Each row was made from one small tree. Brackets hold a mark, then the marks that hang from it, in the order of their numbers. Every link used is in the known rows. Write each row's tree.
Known rows:
{z_988 {z_768 {z_298 z_649}}}: 26, -3, -15, -32, 27, -4, 20, 5, 25, -12, -5, -2, -12, -15, 14, -8, -13, -11, -2, 8, -6, 2, 13
{z_16 {z_768 {z_595 z_219} {z_988 z_4}}}: -1, 0, 10, -31, 29, -1, 17, -1, -3, 1, 14, 1, 4, -8, 21, -11, -28, -6, 4, 18, -3, 1, -2
{z_988 z_4 {z_768 z_298}}: 18, 0, -1, -35, 23, -10, 3, -3, 16, -2, 5, -10, -10, -10, 25, -7, -20, -19, -13, 4, -17, -4, 12
{z_768 z_298 z_595 {z_988 z_4}}: 6, -2, 18, -25, 21, -4, 23, -11, -5, -5, 19, -6, 5, -3, 10, -18, -28, -13, -4, 9, -7, 0, 4
{z_16 {z_768 z_988}}: 5, 1, -12, -35, 38, -4, 24, 6, 7, -7, 0, 5, -1, -10, 15, -20, -30, -2, -2, 23, -4, 17, 0
{z_298 {z_768 {z_595 z_219} {z_988 z_4}}}: -4, -4, 24, -20, 28, 1, 6, -13, -13, 3, 16, -10, 0, -7, 26, -10, -32, -10, -12, 8, 7, 10, -1
{z_649 {z_298 {z_768 z_595}} z_548}: 9, -4, 0, -9, 33, 5, 13, -5, -5, 4, 1, -1, -16, -14, 21, -16, -20, -7, -24, -2, -5, 9, 0
{z_16 {z_768 z_595 {z_988 z_4}}}: -2, 1, 11, -25, 25, -3, 21, -5, -6, -9, 6, 5, 5, -7, 14, -21, -30, -5, 1, 18, -4, 7, -5
{z_16 z_768}: 8, 2, -16, -40, 32, -4, 16, 7, 15, -2, -7, 5, -9, -16, 21, -12, -19, -1, -5, 15, -5, 16, 4
{z_16 {z_768 z_298 z_595 z_988}}: 10, 5, -1, -34, 31, 1, 38, -7, 4, -5, 11, 7, 5, -3, -1, -30, -23, -5, 10, 19, -2, 3, -2
{z_595 z_219}: 10, -7, -9, -39, 42, -4, 7, 11, 14, 8, 8, -9, -10, -18, 30, 8, -20, -6, -16, 7, -5, 10, 9
{z_16 {z_768 z_595 z_988}}: 2, 0, -1, -27, 37, 0, 32, 1, 0, -8, 7, 8, 5, -11, 5, -22, -26, 0, 0, 20, 3, 11, -9
{z_298 z_649 z_768}: 7, -4, -6, -23, 22, 2, 12, -3, 10, -11, -16, -3, -16, -17, 22, -8, -19, -2, -10, 7, 9, 29, 9
{z_768 z_298 {z_595 z_219} z_988}: 13, -4, 6, -33, 40, -1, 28, -2, 4, 7, 28, -4, 3, -6, 9, -12, -25, -10, -1, 13, -1, -3, 2
{z_298 z_649 {z_768 {z_595 z_219} z_988}}: 2, -7, 9, -17, 33, 7, 23, -5, -4, -6, 6, -4, -2, -12, 14, -11, -26, -3, -2, 12, 17, 17, 0
{z_548 {z_649 {z_298 z_768}}}: 0, -6, 1, -16, 34, 9, -6, 3, -3, 7, -2, -6, -12, -8, 20, -12, -11, -8, -21, 3, 11, 26, 2
{z_219 z_595}: 7, -3, -13, -49, 42, -8, 10, 6, 19, 13, 6, -2, -9, -22, 20, -4, -26, 2, -14, 14, -3, 16, 7
{z_548 {z_649 z_298}}: 6, -10, -4, -21, 38, 5, 2, 15, 4, 5, 4, -3, -8, -11, 17, -2, -9, -7, -20, 5, 2, 17, 2
{z_768 {z_298 {z_649 z_548}} z_988}: 23, -2, -14, -26, 27, -2, 45, 8, 19, -14, 7, 0, -9, -8, 11, -7, -26, -7, -1, 13, -12, 9, 16
{z_988 {z_768 z_595}}: 11, -6, 0, -23, 41, -7, 10, 5, 9, -5, 6, -3, -2, -23, 12, -6, -17, -9, -20, 5, 0, 1, -8
{z_988 z_768}: 14, -7, -10, -31, 42, -9, 5, 10, 17, -5, 1, -6, -9, -21, 21, -2, -20, -10, -21, 9, -5, 8, 1

Which tree is each row?
4, -8, 7, -27, 47, -2, 22, 5, -1, 4, 22, -4, 5, -13, 14, -4, -28, -6, -10, 14, 4, 6, -5
{z_768 {z_595 z_219} z_988}
6, -2, 4, -11, 14, 0, 22, -1, 3, -17, -4, -6, -13, -10, 27, -7, -34, -8, -12, 10, -4, 22, 14
{z_298 {z_649 z_548} {z_768 {z_988 z_4}}}
-1, -4, 13, -23, 42, 2, 14, -8, -6, 5, 17, -8, 2, -11, 17, -13, -30, -6, -11, 12, 13, 14, -5
{z_298 {z_768 {z_595 z_219} z_988}}
13, 7, -5, -39, 24, 1, 30, -6, 12, 0, 4, 7, -4, -8, 7, -23, -12, -4, 7, 10, -4, 0, 3
{z_16 {z_768 z_298 z_595}}
16, 4, -9, -32, 15, 6, 38, -2, 15, -10, -8, 12, -6, -10, 4, -20, -8, 0, 17, 11, 0, 4, 7
{z_16 {z_768 {z_298 z_649} z_595}}
26, 0, -17, -29, 19, -1, 37, 10, 27, -8, 0, 0, -19, -14, 17, -1, -15, -7, -4, 4, -13, 7, 21
{z_768 {z_298 {z_649 z_548}}}
13, -4, 4, -26, 12, -3, 25, -3, 7, -16, 2, -4, -4, -3, 17, -12, -26, -11, 3, 14, -11, 11, 18
{z_768 {z_298 z_649} {z_988 z_4}}
15, -1, 11, -26, 21, -7, 9, -7, 7, -3, 11, -8, -4, -11, 15, -11, -16, -17, -10, 1, -10, -12, 3
{z_988 z_4 {z_768 z_298 z_595}}
13, -4, -10, -17, 33, 2, 8, 0, 2, 4, -6, -5, -22, -14, 31, -13, -23, -9, -27, 2, -11, 16, 9
{z_649 {z_298 z_768} z_548}
6, -4, 5, -9, 28, 0, 6, -5, -12, -3, 1, -7, -14, -5, 33, -19, -38, -14, -24, 8, -14, 14, 9
{z_649 {z_298 {z_768 {z_988 z_4}}} z_548}
6, 2, -5, -37, 36, 1, 20, 6, 9, 7, 6, 4, -4, -16, 19, -6, -15, -1, 1, 11, 2, 2, -2
{z_16 {z_768 {z_595 z_219}}}
10, -5, 15, -19, 12, 0, 30, -9, -2, -16, 8, -1, 2, -4, 7, -15, -23, -9, 5, 10, -4, 4, 8
{z_768 {z_298 z_649} z_595 {z_988 z_4}}
20, -2, -1, -35, 41, -3, 14, 2, 16, 8, 18, -7, -4, -14, 15, -5, -14, -13, -8, 4, -4, -15, 2
{z_988 {z_768 z_298 {z_595 z_219}}}
7, -2, 5, -7, 28, 5, 36, -1, 1, -16, 4, 1, -7, -13, 10, -13, -28, -2, -9, 9, 9, 19, 0
{z_298 {z_649 z_548} {z_768 z_595 z_988}}
24, -4, -3, -28, 31, 1, 22, 6, 20, -3, 9, -3, -7, -14, 12, -2, -9, -11, 2, 5, 0, -13, 6
{z_988 {z_768 {z_298 z_649} {z_595 z_219}}}
22, 8, -14, -28, 15, 5, 48, 5, 22, -10, -3, 12, -12, -11, 6, -13, -11, -2, 12, 8, -9, -1, 11
{z_16 {z_768 {z_298 {z_649 z_548}} z_595}}
19, -2, 8, -21, 12, -2, 17, -4, 11, -14, 0, -3, -6, -12, 12, -8, -12, -14, -1, 2, -6, -8, 8
{z_988 z_4 {z_768 {z_298 z_649} z_595}}
18, -4, 0, -31, 24, 5, 29, 2, 14, 1, 10, -2, -8, -12, 13, 1, -9, -5, 6, 5, 0, -2, 12
{z_768 {z_298 z_649} {z_595 z_219}}
13, -1, -12, -19, 21, 1, 24, 5, 17, -10, -11, -2, -21, -19, 25, -2, -20, -4, -14, 4, 1, 24, 13
{z_298 {z_649 z_548} z_768}
6, 6, 10, -31, 18, -1, 27, -12, -1, -6, 11, 4, 5, 0, 9, -28, -26, -9, 10, 16, -8, 0, 2
{z_16 {z_768 z_298 z_595 {z_988 z_4}}}
